What can hang from each mark:
F: E Q
K: Q
M: D E Q
D: F K M
U: E
Q: F K M
E: F M U

Every row comes from one small tree of marks. Brackets hold a mark, then the marks that hang from it, in alphabetical order. Every link used is in the known rows. Which tree was each row made from?
Known rows:
(F (E M) Q): [ 0.67  1.36  0.58  0.37  0.57  0.10 -0.99  3.13  2.36 -0.03  0.05  1.25
 -1.16  2.76  0.91  1.65  1.58 -3.30 -1.54 -3.57 -0.45 -0.62  1.28 -2.80
 -1.19 -1.00]
(E (M D (Q K)) U): [-1.18  0.96  2.12  1.08  0.11  0.09 -1.25  1.81  2.16  0.05  1.09 -2.11
 -0.21  1.14 -0.38  1.63  1.17 -1.92 -1.34  1.96  0.11 -0.20  1.75  0.44
 -1.36 -1.24]
(M (D K) E Q): [-2.16  0.97 -3.60  0.09 -0.79  0.42 -1.64  1.46  2.53  1.22  0.47  0.53
  0.26  1.89  1.00  1.98 -0.14  0.90 -0.98  2.33  0.65  1.12 -0.43  0.70
 -0.75 -1.00]
(M E): [ 0.65  0.80 -1.66 -0.54 -0.22  0.71 -0.41  1.35  1.75 -0.02 -0.20  1.55
  0.78  1.03  0.13  0.47  0.01 -1.02 -0.48  0.11  0.05 -0.30  0.08 -1.02
 -1.08 -0.55]
(F (E M)): [ 0.69  1.33  0.80  0.42  0.43  0.30 -1.03  2.36  1.60 -0.36 -0.01 -1.56
 -0.25  1.90  0.74  0.83  0.83 -3.42 -1.40 -2.99 -0.34 -0.80  1.31 -1.52
 -2.27 -0.75]
(K (Q F M)): [-0.79  0.74 -1.71  0.46  0.89 -0.20 -1.79  1.09  1.37  0.44 -0.55  1.01
 -0.81  0.32 -0.18  2.40  0.87 -0.48 -0.82 -1.36 -0.17  0.14 -1.43 -5.19
 -1.54 -0.07]
(U (E F (M (Q K)))): [ 0.17  1.59  1.79  1.31  0.80  0.23 -0.75  3.96  2.27  0.13  0.33 -1.27
  0.20  2.60 -0.47  0.81  0.90 -3.10 -1.61  0.23 -0.25 -0.68  3.14  2.26
 -1.17 -1.38]
(F E (Q K (M D))): [-0.84  0.93  1.31  0.77  0.40 -0.42 -1.11  2.27  1.48  0.58  0.25  2.02
 -1.20  2.13  0.95  2.65  1.69 -1.21 -2.14 -3.06 -0.29  0.42  1.18 -3.73
 -0.24 -1.06]
(E F U): [ 0.61  0.61 -0.09  0.98  0.77  0.41 -0.33  2.55  1.47 -0.03  0.26 -3.30
  0.62  0.97 -0.27 -0.57  0.26 -1.45 -2.08  1.61 -0.51 -0.67  1.46 -1.96
 -2.93 -0.36]
(K Q): [-0.66  0.69 -1.84  0.32  0.52 -0.01 -0.92  1.40  2.06  0.31 -0.02  0.35
 -0.33  0.22 -0.40  0.61  0.12 -0.76 -1.03  0.19 -0.05  0.00 -0.34 -1.30
 -2.63 -0.04]
(U E): [-0.19  1.22  0.16  0.73  0.50  0.23 -0.30  1.96  1.42 -0.19  0.14 -0.86
  0.74  0.39 -0.29 -0.12  0.06 -2.41 -1.39  0.14 -0.10 -0.45  1.90  0.46
 -0.94 -0.71]
(M Q): [-0.16  1.21 -0.51  0.71  0.51  0.13 -0.40  1.64  2.16  0.55  0.24 -1.17
 -0.06  1.01 -0.32  1.29  0.62 -1.74 -1.02  0.69  0.06  0.07  0.10  0.81
  0.32 -0.70]
(F (E (M D) U) (Q K)): [-0.33  0.92  1.73  0.85  0.18  0.02 -1.10  2.89  2.04 -0.47  0.71  0.04
 -1.10  2.18  0.74  1.42  1.49 -2.33 -2.02 -1.41 -0.36 -0.28  2.24 -3.71
 -1.68 -1.33]
(U (E (M D Q))): [-0.85  1.51  1.66  1.15  0.30  0.18 -0.87  2.47  2.02  0.25  0.60 -0.68
  0.34  1.42  0.00  1.14  0.65 -2.72 -1.32  0.43  0.05 -0.32  2.29  1.79
 -0.88 -1.16]
(M E Q): [ 0.90  1.07 -1.78  0.05 -0.07  0.76 -0.67  1.87  2.57  0.30 -0.11  0.04
  0.49  1.46  0.11  1.43  0.24 -1.35 -0.28  0.58  0.16 -0.13 -0.10 -0.08
 -0.18 -0.88]
(M D Q): [-2.11  1.01  0.55  1.20 -0.17  0.03 -0.27  1.06  1.62  0.99  0.88 -0.23
  0.05  0.84  0.54  1.51  0.26 -0.16 -1.53  2.56  0.26  0.99  0.04  0.33
 -0.05 -0.72]
(Q M): [-0.47  1.00  0.40  0.20  0.87 -0.34 -1.24  0.86  1.21  1.21 -0.25  0.79
 -0.08  0.65 -0.46  2.53  1.35 -1.50 -1.23 -2.55 -0.08 -0.12 -0.06 -0.42
 -0.07 -0.35]
(D F (K Q) M): [-3.58  1.20 -7.53 -0.59  0.72 -0.65 -2.26  1.63  1.79  1.18 -0.79 -1.52
 -0.91  0.08  1.09  0.99  0.55  0.32 -0.70 -0.41  0.49  1.62 -0.39 -0.80
 -3.24  0.74]
(Q K (M (E F))): [-0.10  0.80  0.71  0.02  0.40 -0.12 -1.19  2.04  1.41  0.86 -0.21  2.05
  0.04  2.03 -0.61  2.50  1.43 -0.47 -1.22 -1.38 -0.07  0.03  1.12 -0.35
 -0.17 -1.01]
(F (E U) (Q M)): [ 0.85  0.90  0.00  0.71  0.95 -0.02 -1.62  2.25  1.81  0.22 -0.16 -1.09
 -0.80  1.21  0.80  2.18  1.45 -2.66 -1.86 -3.99 -0.54 -0.61  0.87 -5.28
 -1.45 -0.66]
(M D (E F U)): [-0.56  0.39 -0.48  0.53 -0.61  0.86 -0.45  1.71  1.24  0.24  0.55 -0.04
  1.16  1.12  1.04  0.08 -0.45  0.58 -1.60  2.99 -0.06  0.23  0.84 -2.71
 -3.06 -0.58]
(F (E (M (D K)))): [-0.78  1.29 -0.11  0.45  0.08  0.15 -1.52  2.18  1.55  0.09  0.28 -1.39
 -0.37  2.12  1.18  1.15  0.70 -2.32 -1.74 -2.10 -0.11 -0.16  1.15 -1.22
 -2.53 -0.78]
(D (F (E M))): [-0.46  1.30 -0.38  0.52  0.76  0.71 -0.17  2.07  1.06  0.09 -0.39 -1.19
 -0.12  0.92  1.29  0.20  0.49 -3.35 -0.39 -3.08 -0.38 -0.03  0.93 -3.94
 -1.93 -0.17]

Which tree is each row?
[-0.94  0.91  0.67  0.14  0.75 -0.63 -0.69  1.93  2.00  0.97  0.13  3.94
 -1.15  1.68 -0.65  2.66  2.04 -0.94 -1.49 -1.75 -0.11  0.28  0.71 -1.05
  1.34 -0.96]
(F (Q K M))
[-0.24  0.71  0.16  0.78  0.25  0.21 -0.56  1.55  0.21 -1.70 -0.02 -1.62
 -0.45  0.82  0.20  0.35  0.65 -1.23 -1.48  0.40 -0.32  0.11  0.62 -7.32
 -0.37 -0.99]
(Q (F (E U)) K)
[-1.49  1.21 -7.04 -0.75  0.06 -0.37 -3.02  1.68  2.23  0.21 -0.49 -2.69
 -0.40  1.08  0.68  1.96  0.80  0.57 -1.07  1.69  0.62  0.86 -0.56 -0.68
 -1.37 -0.33]
(D K (M (E U) (Q F)))
[-1.82  1.42  1.34  0.84  0.25  0.26 -0.59  1.92  2.03  0.94  0.57  0.47
 -0.38  1.68  0.54  1.86  1.11 -2.12 -0.64  0.10  0.10  0.35  0.80  0.39
 -0.62 -0.82]
(E (M (D F) Q))
[ 0.49  0.97  1.71  0.81  0.87  0.14 -0.85  3.98  2.64  0.04  0.54 -0.28
 -0.65  2.92 -0.61  1.02  1.78 -2.38 -1.94  0.42 -0.54 -0.90  2.63 -0.85
 -2.07 -1.17]
(E (F (Q K)) M U)
[-1.51  1.39  1.72  0.94  0.34  0.15 -0.47  2.59  1.69  0.13  0.53  1.17
  0.03  1.39  0.15  0.80  0.83 -2.50 -1.19 -0.09 -0.05 -0.03  2.66  0.20
 -0.76 -1.12]
(U (E (M (D (F (Q K))))))
[-3.16  0.80  0.36  0.75 -0.08  0.07  0.57  1.10  0.87  0.87  0.61  2.70
 -0.25  0.51  1.07  0.56  0.39  0.10 -1.21  1.24  0.06  1.41  0.50 -2.84
 -0.33 -0.37]
(M (D (F (Q K))))
[-0.28  0.56 -0.12  0.10  0.34  0.07 -1.61  0.92  0.56 -0.40 -0.48  1.38
 -0.26  0.82 -0.40  2.75  1.44 -0.29 -0.67 -0.73 -0.09  0.11 -0.23 -6.47
  0.83 -1.03]
(Q F K (M (E U)))
[ 0.06  1.49  1.72  0.98  0.79  0.12 -0.54  4.07  2.23  0.10  0.33  0.83
 -0.10  2.79 -0.35  0.70  1.19 -2.89 -1.78 -0.30 -0.35 -0.67  3.22  1.20
 -1.13 -1.34]
(U (E (F (Q K)) M))
[-2.19  1.43 -0.24  0.43  0.06 -0.14 -1.60  2.01  2.52  1.15  0.72  0.28
 -0.63  2.39  0.11  2.34  1.23 -1.40 -1.26  0.50  0.34  0.33  0.64  2.59
 -0.69 -1.10]
(E (M (D K) Q))
[-2.04  1.42 -4.37 -0.10  0.69  0.36 -1.70  2.36  1.79  0.77 -0.52 -1.90
 -0.63  1.72  1.29  0.61  0.52 -2.43 -0.67 -3.25  0.02  0.48  0.55 -2.19
 -2.33 -0.33]
(D (F (E M)) K)
[-1.39  1.20  2.59  0.84  0.28 -0.18 -0.30  3.85  2.17  0.92  0.82  3.41
 -0.89  3.86  0.20  1.69  1.81 -0.95 -2.14  0.80 -0.29  0.19  2.11  0.56
 -1.14 -1.23]
(E (F (Q K)) (M D))
[-2.49  0.57 -4.17 -0.41 -0.88  0.32 -1.73  1.09  2.05  0.92  0.31  1.98
  0.29  1.26  1.01  1.13 -0.45  1.54 -1.08  1.86  0.54  0.97 -0.55 -0.91
 -2.69 -0.52]
(M (D (K Q)) E)
[-0.72  0.73 -0.26  0.13  0.29 -0.08 -1.08  1.46  2.01  1.14  0.13  3.46
 -0.47  1.24  0.37  2.62  1.42 -0.47 -1.31 -1.19 -0.08  0.19  0.04 -2.80
 -0.04 -0.69]
(F (Q (M D (E U))))
[-1.01  1.07 -0.81  0.51  0.50 -0.36 -1.75  2.21  1.77  1.07 -0.01  1.31
 -1.14  2.11  1.39  2.78  1.43 -1.35 -2.12 -3.82 -0.22  0.32  0.38 -3.73
 -0.93 -0.75]
(F E (Q (M (D K))))
[-2.47  1.13 -6.91 -0.59  0.39 -0.96 -3.05  1.69  1.71  0.27 -0.61 -1.85
 -1.15  0.88  0.82  1.58  0.77  0.75 -1.66  0.11  0.43  1.10 -0.76 -1.49
 -3.00  0.21]
(D (K (Q (F E))) M)
[-0.88  1.02  1.60  1.06  0.19  0.25 -1.35  1.69  2.18  0.24  0.95 -2.47
 -0.04  0.94 -0.09  1.60  1.01 -2.15 -1.28  1.53  0.04 -0.38  1.29  0.04
 -1.73 -0.99]
(E (M D Q) U)
[-2.09  0.64 -0.97  0.07 -0.66  0.74  0.24  1.29  1.25  0.64  0.30  3.93
  0.33  0.96  1.50  0.69  0.01  0.49 -0.46  1.20  0.16  1.18  0.28 -3.73
 -0.82 -0.55]
(M (D (F (Q K))) E)
[ 0.81  1.00  1.41  0.84  0.86  0.42 -1.02  3.34  2.09  0.02  0.35 -2.60
  0.13  2.16 -0.44  0.41  1.10 -2.75 -1.76  0.44 -0.51 -1.19  2.18 -0.37
 -3.20 -0.77]
(E F M U)
[-1.60  1.01  1.74  1.16  0.28  0.34 -0.93  1.82  1.96  0.19  0.88 -2.22
 -0.21  0.81  0.03  1.37  1.06 -2.18 -0.88  1.46  0.06  0.05  1.74 -0.91
 -1.42 -1.03]
(E (M (D F) (Q K)) U)
[-1.29  0.64 -0.28  0.30  0.20  0.37 -1.32  0.50  0.93  1.22 -0.13  0.60
  0.56  0.05  0.84  2.26  0.62 -0.50 -0.67 -1.39  0.03  0.35 -0.05 -3.55
 -1.33 -0.28]
(Q (M (D F) (E U)))
[ 1.35  0.55 -1.52  0.04  0.08  0.94 -0.59  2.33  1.79 -0.20 -0.11 -0.99
  1.06  1.29  0.17 -0.12 -0.11 -1.03 -1.09  1.14 -0.27 -0.68  0.90 -2.28
 -2.71 -0.55]
(M (E F U))
[ 0.28  0.55  0.26  0.96  0.77  0.10 -0.18  3.24  1.97 -0.01  0.44 -0.96
 -0.19  1.72 -0.48  0.00  0.92 -1.06 -2.27  1.63 -0.52 -0.34  1.92 -2.37
 -1.79 -0.78]
(E (F (Q K)) U)
[-0.79  1.31 -0.31  0.38  0.21 -0.07 -1.45  2.98  2.30  0.39  0.34  1.48
 -1.28  2.91  1.33  1.90  1.41 -2.20 -1.89 -2.78 -0.22 -0.01  1.11 -2.43
 -1.49 -1.06]
(F (E (M (D K))) Q)
[-2.07  1.44 -4.50 -0.15  0.80  0.22 -1.61  2.91  2.31  1.00 -0.49  0.07
 -1.30  2.31  1.43  1.15  1.06 -2.36 -0.76 -3.72 -0.06  0.57  0.54 -3.03
 -1.58 -0.50]
(D (F (E M) Q) K)
[-1.96  1.05 -5.48  0.18  0.88  0.41 -2.44  2.40  2.25  0.58 -0.55 -3.47
 -0.82  0.95  1.14  0.59  0.26 -2.18 -0.60 -2.78 -0.01  0.30  0.37 -3.87
 -4.31 -0.09]
(D (F (E M U)) (K Q))
[-0.52  1.21  0.95  1.25  0.71  0.03 -0.45  3.16  1.66  0.70  0.24  0.60
  0.28  1.74  0.24  0.86  0.63 -1.62 -2.14 -0.10 -0.34 -0.12  2.21 -0.40
 -1.15 -0.83]
(U (E (F (Q (M D)))))
[-1.21  0.47  1.40  0.52 -0.01 -0.09 -1.28  1.51  1.05  0.85  0.35  1.19
  0.30  1.38 -0.08  2.40  1.09  0.51 -1.65  0.38  0.04  0.44  1.30 -1.45
 -1.01 -1.01]
(Q K (M D (E F U)))
[-2.63  1.48 -0.64  0.53  0.22  0.08 -1.31  2.06  2.34  1.27  0.50  0.15
 -0.64  2.07  0.56  2.12  1.07 -1.66 -0.77  0.02  0.30  0.57  0.63  1.27
 -0.79 -0.87]
(E (M (D F K) Q))
[-2.69  1.04 -2.65  1.17 -0.16  0.09 -1.77  1.39  1.41  0.39  0.48 -2.55
 -0.52  1.37  1.36  1.83  0.18  0.19 -1.78  1.96  0.27  1.20 -0.68 -3.94
 -0.69 -0.89]
(M (D K) (Q (F (E U))))
[-0.71  0.91 -0.52  0.89 -0.54  0.75 -0.43  2.41  2.06  0.98  0.53  0.59
  0.68  2.33  1.20  1.42 -0.10  0.48 -1.27  2.93  0.13  0.73  0.35 -0.48
 -1.27 -0.92]
(M D (E F) Q)
[-1.88  0.84  1.16  0.38  0.40 -0.69 -0.60  1.63  1.73  1.19  0.48  4.40
 -1.10  1.63 -0.22  2.76  1.87 -0.18 -1.73 -0.83  0.01  0.74  0.67 -1.30
  1.19 -0.99]
(F (Q K (M D)))
